Each row was made from one walk, in order. Every step used is in the known rows, and no mark comes twice. Write each row's walk.
In the rows, zero is written as 128.
Known rows:
nasi tolagil vobab lunu zumut: [160 115 118 108 136  99 108 139 151 125 139 147 108 166 110 174 145 158
 200 167 107  39 139 126 107 170]
vidufa zumut lunu vobab tolagil nasi: [147 127 127 123 115 108 107 132  83  77 147 138  69 111 106 121 133 119
 187 163 100  88 131 144  90 139]
vufo zumut tolagil: [195 115 101 120 122 107 117 112 150 111 123 130 135 162  94  91 156 127
 182 132  78  63 117 122 102 157]
lunu vobab tolagil zumut vidufa: [227  99 108  94 108 114 136 141 144 165 130 125 110 141  90  98 122  97
 160 133 128 106 114 116 120 186]
vufo vobab lunu zumut vidufa: [198  94 107  93 141 128 111 114 171 127 133 136 107 170  66 124 160 131
 181 156 105  58 114 136 110 170]
nasi tolagil: [172 116 133 116 112 102 153 155  89 158 113 143 124 137 111 147 165 151
 200 127 131 121 139  90  87 206]
vidufa lezi tolagil zumut lunu vobab: [144 127 150 104 116 109 131 124 142 117  94 169 103 138 105 148 136 117
 181 200 139  74 149 141 117 196]
kenu tolagil vobab: [163 136 136 135 116  57 170 165 148 205 153 172 122 149 158 163 113 150
 179 110 136  96 133  87 107 172]
vufo vobab lunu: [155 117 126 109 144 112 121 137 115 125 114 141  94 175  94 166 145 135
 193 193 104  56 121 133  82 162]
vobab lunu: [164 117 130 115 139 106 130 142 117 144 127 136 101 177 102 157 130 135
 186 169  97  75 123 115  90 172]
kenu tolagil vobab lunu zumut: [157 113 122 110 138  92 124 138 169 135 147 160 110 172 112 171 134 153
 191 167 105  43 139 127 112 149]
zumut tolagil: [188 117 110 126 116 110 139 128 127 138 123 131 132 153 111  85 138 114
 177 126  80  88 115 110  98 167]
vufo vobab: [171 119 133 121 129 108 138 129 107 141  98 147 114 145 104 156 152 133
 197 169 126  85 125 123  80 166]
zumut lunu vobab: [141 127 146 116 138 102 122 118 123 111 113 165  90 133 124 148 142 136
 187 178 126  45 138 143  99 179]
tolagil vobab: [175 144 134 140 116  71 136 153 125 193 139 144 121 142 158 165 112 147
 188 116 131  80 125  87 102 198]
vobab tolagil zumut vidufa: [233  98 107  98 105 113 139 145 142 174 130 121 118 145  87  94 123  95
 161 121 124 119 107 107 117 187]
lunu vobab: [166 121 143 116 129 104 137 123 116 142 120 151 105 138 125 152 132 137
 186 167 128  72 147 124  99 177]
lunu zumut tolagil: [186 107 104 117 122 116 123 116 151 114 127 136 135 156 100  90 147 123
 183 140  74  64 123 126 107 152]
vidufa zumut lunu vobab tolagil: [186 110 138 121 127  99 114 142 102 104 127 136  67 122 124 107 123 113
 181 169 114  55 120 153  97 141]
nasi tolagil vobab lunu zumut vidufa: [195 101 105  95 134 117 112 129 170 140 145 136 108 166  83 130 157 141
 182 135 112  59 116 122 116 189]
lunu zumut: [181 106 129 116 129 108 125 119 144 135 122 146 130 151 101 150 144 144
 197 156 108  75 141 120 106 158]
vidufa zumut: [216 113 173 130 104 117 132 132 102 160 112 139 115 133  77 143 137 120
 189 138 120 124 128 130  92 161]
kenu tolagil zumut vidufa: [214  99 118  95 105 107 169 144 165 194 134 151 134 153  79 113 131 107
 158 117 132 138 121  98 121 183]
zumut tolagil vobab lunu: [161 133 112 122 132  90 117 150 137 145 146 135 100 176 129 146 121 136
 181 151  90  43 114 114 101 178]
nasi tolagil kenu: [158  95 162 109 124 113 129 108 109 143  99 154 115 153 104 158 145 145
 207 132 142 156 137  85  73 212]
kenu tolagil vobab lunu: [149 129 128 120 135  76 145 163 145 169 153 159  99 177 132 172 117 147
 180 151 111  65 126 107 101 166]
kenu tolagil zumut lunu vobab: [141 124 144 105 124  95 142 130 139 126 115 179  98 133 119 151 132 125
 177 180 136  66 146 141 109 172]
lezi tolagil vobab lunu: [154 139 137 129 133  89 126 154 142 166 136 149  97 188 119 171 125 149
 188 165 108  67 122 109  94 188]
vufo zumut: [192 117 125 120 130  97 116 113 143 130 115 139 130 160  92 150 157 150
 195 143 112  75 133 114  98 166]
vufo vobab tolagil: [196 106 117 124 127  96 130 151  92 128 118 124  88 135 123 111 128 116
 188 163 113  77 112 128  83 139]
vidufa lezi: [186 107 135 107 101 116 153 131 125 146  87 126 144 140 102 135 127 107
 187 165 128 128 146  93 130 201]
vobab lunu zumut tolagil: [177 106  99 110 130 118 114 119 156 101 133 134 123 170  93  98 147 123
 182 157  65  46 121 135 107 148]

Write each row's walk:
[196 106 115 104 135 118 114 123 185 148 142 142 109 179  77 126 151 139
 178 144 107  65 113 126 115 183] => lezi tolagil vobab lunu zumut vidufa
[151 127 136 110 110  97 133 148 117 132  97 162 115 131 104 146 148 120
 187 152 132  97 126 118 101 206] => nasi tolagil zumut lunu
[210  94 116  82  87 129 153 138 147 153  90 122 148 138  75 118 138  92
 174 152 143 143 139  93 145 226] => nasi tolagil zumut vidufa lezi
[174 120 160 125 102 117 163 134 146 165  83 151 137 173  81 131 145 125
 190 175 125 150 144  98 111 202] => vidufa lezi tolagil
[170  93 173 109 118 129 133  91 161 148  84 156 121 181  72 135 134 123
 195 158 138 177 133  92  95 214] => zumut vidufa lezi tolagil kenu
[167 123 130 116 114  93 126 148 120 127 106 150 102 131 113 124 123 103
 179 158 120  84 114 127 104 177] => vobab tolagil zumut lunu
[129 126 127 125 113  94 167 139 113 135 155 170 113 136 104 144 139 139
 182 132 105 142 146  99  92 142] => kenu tolagil nasi
[152 129 148 114 105 105 138 138 146 136  82 166 122 149  89 138 137 108
 182 176 130 111 128 121 113 204] => vidufa lezi tolagil zumut lunu
[138 125  96 117 119 121 108 116 122  76 152 137 109 145  88 114 149 127
 187 154  65  81 131 127  97 146] => vobab lunu zumut tolagil nasi
[158 105 183 126 126 116 133  96 141 158  93 166 115 182  89 151 132 141
 200 151 133 169 131  91  73 199] => lezi tolagil kenu
[185  93 162 117 118 127 112  87 132 124 105 145 115 157  84 116 129 114
 192 133 108 141 120 115  81 175] => vidufa zumut tolagil kenu
[157 129 137 116 114  97 131 138 127 138  99 161 117 136 105 142 131 112
 181 157 124  91 121 121 104 193] => tolagil zumut lunu
[143 126 141 103 122 102 127 131 121 116 106 167  98 126 117 154 144 129
 185 180 140  62 146 139 105 194] => nasi tolagil zumut lunu vobab
[146 132 104 128 109 115 127 122 102 101 146 135 117 134 101 105 143 121
 184 132  75 110 128 110  91 159] => zumut tolagil nasi
[161 104 120 103 145 116 107 120 149 103 120 147 107 170  86 167 153 145
 200 197 100  37 136 145  99 146] => vufo vobab lunu zumut
[212  95 114 102 131 123 124 113 168 148 133 135 123 156  77 112 153 130
 179 127 111  83 116 119 115 178] => lunu zumut vidufa
[161 130 121 128 101 123 118 120  98  96 144 135 111 127  82 106 146 116
 184 135  77 117 127 126  91 149] => vidufa zumut tolagil nasi
[152 132 123 118 130  86 123 163 119 155 141 140  96 168 130 176 134 154
 192 151 115  58 126 104  95 198] => nasi tolagil vobab lunu
[221  91 113  86  90 125 148 138 149 149  97 113 138 138  82 102 121  80
 168 155 133 134 131 100 147 205] => vobab tolagil zumut vidufa lezi
[156 124 162 117 130 110 115 116 121 107 110 165  84 126 106 148 144 130
 187 180 128  52 138 159  99 170] => vidufa zumut lunu vobab
[188 108 148 113 106 127 151 124 174 155  92 149 135 178  62 117 154 124
 185 171 123 137 137 108 122 202] => lunu zumut vidufa lezi tolagil
[164 132 107 119 135  90 105 142 149 132 146 134 102 180 122 148 129 141
 184 153  89  31 115 121 102 174] => vufo zumut tolagil vobab lunu
[207  96 122  95 104 128 147 124 149 148  97 120 140 144  83 111 136  99
 176 149 128 126 132  98 138 211] => zumut vidufa lezi
[135 141 141 137 110 111 140 128 107 131 131 156 111 151  86 141 150 142
 192 152 101 146 139 103  82 173] => lezi tolagil nasi
[171  91 168 112 132 114 101  99 117 103 108 149  73 141 108 131 116 117
 195 162 131 112 123 133  80 165] => vidufa zumut lunu vobab tolagil kenu
[153 127 133 123 140  95 104 113 143  98 105 160 107 149  98 142 162 142
 195 155 111  48 118 136  96 174] => vufo zumut lunu
[167 104 123 107 142 112 112 123 150 117 129 144 112 172  91 160 143 145
 196 179  95  50 136 132 105 152] => vobab lunu zumut
